Every row comes from one small tree of marks. The marks that hang from a mark follow it in brackets, in alphabetical order. Every link used is in the known rows. Which tree was each row made from?
Known rows:
zavugip{fodudu{doka{reki rilem} popeger vede}}: [ 0.61 -1.10 -1.79 -0.39 -0.05 -0.25 -2.18  2.45 -1.87  2.04 -1.05  2.13
  0.43 -0.51  1.11  1.14  1.60  2.65  1.37  2.51  0.10  1.01  2.31]
reki{popeger{fodudu{doka}} zavugip}: [-0.79  1.06  2.56  1.70  3.03  2.28  0.42 -0.10  2.07 -1.31 -0.67 -2.22
  1.98 -0.16 -0.14  0.93 -2.55 -3.54 -5.60 -3.41  0.81 -2.00 -1.24]
salo{fodudu{doka vede}}: [ 2.39 -2.31 -0.97  1.97  0.31 -1.03  1.09 -0.78 -1.06  1.41 -2.10 -0.36
 -0.72  1.66 -1.07  0.41  0.85 -1.32  2.67  0.82 -1.43  0.74  1.08]
zavugip{fodudu{doka popeger{reki} vede}}: [ 1.22  1.71 -1.77  0.63  0.65  1.58 -2.36  0.44  0.45 -0.32 -1.52 -2.52
  2.18 -0.65 -0.64 -0.60  0.83 -0.29 -1.04 -0.11  1.01  0.57 -2.35]
rilem{doka popeger}: [ 1.06 -0.48  4.35 -0.23  1.58 -2.63  1.16 -0.57  2.39 -1.59  2.38 -1.60
  1.50 -2.86  0.46 -2.07 -0.23 -1.79  2.07 -1.91  2.32 -0.44  0.13]
fodudu{doka{reki rilem} popeger vede zavugip}: [ 1.32 -1.55 -1.25 -1.67 -3.58 -0.74 -2.40  2.32 -3.00  3.30 -0.42  2.95
  0.59 -1.11  0.24  3.60  1.97  2.74  0.55  3.71 -0.70  3.64 -0.63]
doka{reki}: [-1.32 -0.23  0.08 -0.12  1.32 -1.07  1.42 -1.44  0.47 -0.94  0.39  0.87
 -0.97  0.79 -0.19 -2.81 -0.78  1.61  2.48  0.78  0.15 -0.33  3.86]
salo{fodudu{doka{reki} popeger vede zavugip}}: [ 1.46 -1.08 -0.96  1.18 -2.32 -0.18  0.08  0.36  0.45  2.12 -0.47  1.64
 -0.38  0.36  0.64  1.79  1.96  1.46  1.71  3.39 -3.20  3.37 -0.76]
dera{doka{rilem{popeger}}}: [-0.68  0.18  2.00 -2.08  0.05  0.38  0.63  0.54  0.65 -0.68  0.64 -0.21
 -2.17 -0.70 -0.50  0.58 -0.46 -1.35  1.11 -0.72  1.91 -0.49  2.09]
zavugip{fodudu{vede}}: [-1.50 -0.42 -0.91 -0.18  0.24  0.78  0.54 -1.85  1.12 -1.67 -1.25 -0.47
 -0.89  0.67 -1.54 -1.82 -0.44  0.18 -0.22 -3.56  2.85 -1.52 -0.85]
sopes{salo{fodudu{doka{rilem} popeger zavugip}} vede}: [ 2.39  0.86 -2.06  2.33 -2.41 -1.11  0.31  0.04  0.88 -0.44 -1.20  1.64
  0.14 -1.51  2.64  0.74  0.30  0.89  2.54  0.64 -3.48  1.99 -4.86]
popeger{fodudu{doka{rilem} vede} reki{zavugip}}: [ 0.26  0.95 -1.46 -0.17 -1.23  0.83 -2.14  1.54 -4.05  0.34  0.12 -3.01
  1.01  1.84 -1.29  1.35  0.66 -2.26 -5.17  1.51 -0.36 -2.53  0.76]
doka{reki{popeger{fodudu} zavugip} rilem}: [-2.73  0.63  1.54  0.18  1.47  1.26  0.25  1.93 -1.00 -0.30  2.04  1.43
 -0.52  0.87  1.31 -0.77 -1.75  0.83 -4.35 -0.83 -0.33 -2.26  4.52]
fodudu{doka{rilem} vede}: [ 2.27 -2.86 -1.23 -0.80 -0.38 -1.69 -1.24  1.01 -4.74  2.56 -2.21  0.69
  0.21  0.38 -1.63  1.98  0.71 -0.32  1.78  0.55  1.29  0.68  1.33]
sopes{vede}: [ 0.09  1.99  0.87  1.08  0.19 -1.15  0.87 -2.71  0.35 -3.58 -0.94 -0.79
  0.18 -1.19  0.48 -3.38 -2.71 -0.43  2.07 -1.01  1.06 -1.31 -2.50]
doka{reki{zavugip{fodudu}}}: [-3.39  0.96  0.36  0.07 -1.25  0.64  1.09  0.21  3.33 -3.51  0.67  0.61
 -0.86  1.10 -0.06 -3.15 -0.50  1.07 -1.35  0.44 -0.26 -1.23  5.20]
sopes{salo{fodudu{doka popeger}} vede}: [ 3.26  1.09 -2.39  3.97  1.02 -0.74  1.24 -1.33  1.63 -0.95 -1.07 -0.27
  0.49 -0.84  2.95 -0.99 -0.60 -0.78  4.29  1.20 -3.38  1.60 -4.24]
doka{reki{popeger{fodudu{zavugip}}}}: [-3.42  0.90  2.10 -0.22  2.84  1.11  0.93 -1.88  1.94 -0.75  1.03  1.23
  0.48  0.25  0.12 -1.03 -1.99  1.45 -3.02 -3.76  0.77 -2.09 -1.38]
fodudu{doka{reki} vede zavugip}: [-0.50 -2.37 -0.73 -1.84 -2.51 -1.59 -0.72 -0.41 -1.18  1.41 -1.09  2.05
  1.30  0.65 -2.10  1.76  1.00  1.19  0.47  1.06 -0.16  1.67 -0.69]
rilem{popeger}: [-0.29  0.69  3.60 -1.13  1.37  0.21  1.85 -1.73  2.00 -1.54  1.55 -2.00
 -1.05 -1.13 -0.40 -2.06 -1.56 -1.18  0.57 -2.76  2.66  0.13 -0.71]
zavugip{fodudu{doka{reki{popeger}} vede}}: [-1.20 -1.58 -0.03  0.03  2.86  0.27 -1.01  0.58  0.37  0.40 -1.49  1.60
  2.45  0.74 -0.99 -0.61 -0.80  0.96 -0.34 -2.45  0.99 -0.56  0.92]
fodudu{doka{rilem} popeger{reki} vede}: [ 3.79  0.70 -2.09  0.14 -0.40  0.23 -3.24  2.27 -4.65  2.64 -0.88 -1.73
  1.66 -0.66 -0.32  1.30  0.94 -0.10 -0.07  2.88  0.11  2.37 -0.56]
dera{doka}: [-0.81  0.52 -0.31 -0.12  0.86  0.70  1.42 -2.01  2.54 -1.97 -1.23 -1.03
 -1.35  0.19 -1.52 -0.49 -0.96 -2.12  1.69 -0.85  1.31 -0.91  0.97]

Write each row's tree:
[-0.34 -1.91 -1.28 -0.06  2.32 -1.04  0.09 -1.58 -2.62  2.13 -0.38  0.07
  0.05  1.68 -0.36  1.59  0.72 -0.02  0.54  1.52  0.22 -2.07  0.10] | popeger{fodudu{doka{reki} vede}}
[ 0.79  0.83 -2.08  3.20  0.64 -0.97  2.94 -3.00  1.71 -2.61 -0.06  0.05
 -1.17  0.81  1.63 -3.57 -1.54 -0.49  3.66 -1.59 -2.33 -0.58 -2.88] | sopes{salo{fodudu} vede}
[ 2.49 -1.44 -1.44  2.00 -2.47 -0.09 -0.40  3.45 -2.44  2.59  0.27  1.51
 -1.29  1.06  1.83  1.79  1.91  0.69  1.21  6.22 -3.93  3.08  4.84] | salo{fodudu{doka{reki{zavugip} rilem} popeger vede}}
[-1.15 -0.52  1.26 -0.34  2.76 -0.44 -0.01  1.43 -2.01  0.66  0.65  2.81
  0.21  0.21  0.45 -2.12 -1.78  2.54  0.26 -1.58  0.51 -0.20  4.66] | doka{reki{popeger} rilem}
[ 1.71  1.60 -4.00  3.01 -1.32  2.94  1.62 -0.49  1.46 -0.42  2.29 -2.62
 -1.39  2.09  0.70 -1.75  0.39 -1.92 -1.12  0.34 -2.88  2.48 -1.77] | sopes{salo{fodudu{popeger{reki{zavugip}} vede}}}
[ 2.65 -1.45 -1.33  2.38  0.51 -0.42  0.35  0.51 -1.12  2.69 -0.33  0.78
 -0.60  0.90  1.40  0.70  1.47  0.73  3.52  4.67 -3.14  2.82  2.01] | salo{fodudu{doka{reki} popeger vede}}
[ 1.10 -0.04  0.27  0.54 -2.30 -1.88  1.12 -0.07  0.91 -1.04 -0.04  1.58
  0.22 -0.81  1.52  0.04 -0.12  0.21  2.02 -1.33 -2.58  0.80 -4.08] | sopes{salo{fodudu{doka{rilem{popeger}} zavugip}} vede}
[-2.62 -0.98  1.88 -3.28 -1.40 -0.49  0.18  0.31 -2.58  1.70  3.26  1.93
 -2.25  0.25  0.54  1.03  0.56  2.52 -1.78 -0.38  1.19 -1.25  0.42] | doka{reki rilem{popeger{fodudu{vede zavugip}}}}
[-2.90 -0.40  0.67 -0.42 -0.49  1.56 -0.82  3.26 -0.80 -0.72  1.39  2.65
  0.18  1.10  0.15 -1.45 -1.45  1.77 -3.94 -1.88  0.35 -0.51  4.77] | doka{reki{popeger zavugip{fodudu{vede}}} rilem}
[ 0.39 -2.04 -0.96 -0.14 -1.57 -0.76 -0.39  0.99 -1.77  0.78 -0.19  0.44
  1.21  1.62 -1.29  0.75  0.26 -0.84  0.21  3.48 -0.80  1.44  3.34] | fodudu{doka{reki{zavugip}} vede}
[-2.00 -0.37  0.49 -0.94  0.30 -1.20  0.24 -1.75  1.06  0.06 -1.15  0.79
  0.26  0.23 -0.45  1.61  0.75  0.95 -1.09 -0.17 -0.18 -2.40 -0.92] | popeger{fodudu{doka{reki} zavugip}}
[-0.66  3.88 -0.52  0.93  1.16  2.28 -0.75 -0.79  3.35 -2.91 -0.45 -2.88
  0.24 -1.13  0.22 -3.55 -0.44  0.65 -1.40 -1.94  1.32 -0.77 -1.08] | zavugip{fodudu{popeger{reki}}}
[-1.55 -0.59 -0.91 -1.37 -0.04 -0.88  0.34  0.85 -0.63 -0.32 -0.14  2.28
 -1.86  0.96 -0.47 -0.20  0.02  1.09  2.83  2.37 -0.36 -0.86  6.17] | dera{doka{reki rilem}}
[ 2.34 -1.38 -3.50  1.74 -1.52  0.79  1.26 -1.16  1.75  1.83 -0.63  0.33
 -0.68  0.47  0.21  2.11  1.74 -0.59  1.43 -0.74 -2.11  3.50 -4.87] | sopes{salo{fodudu{doka popeger vede zavugip}}}
[ 0.00  0.14  3.55 -0.82  3.13 -0.09  0.97 -1.68  1.09  0.09  0.46 -2.52
 -0.17 -0.93  0.21  0.86 -0.59 -2.07 -0.62 -1.82  2.18 -2.04 -2.15] | rilem{popeger{fodudu{doka}}}
[ 2.00 -0.32 -0.51 -0.46 -2.58  0.73 -1.36 -0.50  0.11  1.54 -1.58 -0.37
  1.22 -1.95 -0.90  3.26  0.90 -0.43 -0.49  0.40  0.95  3.54 -5.72] | fodudu{doka popeger vede zavugip}
[-1.68 -1.29  3.28 -1.78 -0.26 -2.25  0.52 -0.90  0.87  0.18  4.42  0.54
  1.07 -1.50  0.82  0.44  1.12  0.21 -0.87 -0.75  1.24 -1.93 -2.35] | rilem{doka{reki} popeger{fodudu{vede zavugip}}}
[-2.11  1.42  0.69 -3.12 -1.91  1.71 -0.98  0.06 -0.69 -0.18  1.93 -1.40
 -1.26  0.26 -1.57  2.08  0.10 -1.32 -3.53 -1.63  1.67 -1.98 -2.48] | dera{doka{rilem{popeger{fodudu{vede zavugip} reki}}}}
[-1.42  2.17  1.32 -1.84  1.21  1.18 -0.16  0.14 -0.05 -1.04  1.62 -2.23
 -1.39  0.14 -0.44  0.22 -0.46 -1.75 -1.68 -0.74  1.29 -3.09  0.77] | dera{doka{rilem{popeger{fodudu reki}}}}
[ 1.56  3.05  0.05 -0.15 -1.73  0.80 -2.09  0.08  2.06 -0.82 -1.49 -2.46
  2.62 -2.16 -0.82  0.47  0.65 -0.17 -1.78  0.56 -0.31  2.23 -4.06] | fodudu{doka popeger{reki} zavugip}
[-0.30  1.17  1.58 -1.47  0.72 -0.49 -1.78  1.94  0.44 -1.10 -1.16 -1.24
  1.46 -0.83 -0.84 -1.49  0.42  0.42 -0.95 -1.84  1.45 -1.61  1.97] | zavugip{fodudu{doka{rilem{popeger{reki}}}}}
[-1.50  0.52  2.02 -1.85  1.25  0.86  0.87 -0.31  0.34 -0.38  0.99 -0.78
 -2.53 -0.36  0.07  1.55 -0.44 -1.58 -0.43 -1.12  1.97 -2.65  0.69] | dera{doka{rilem{popeger{fodudu}}}}
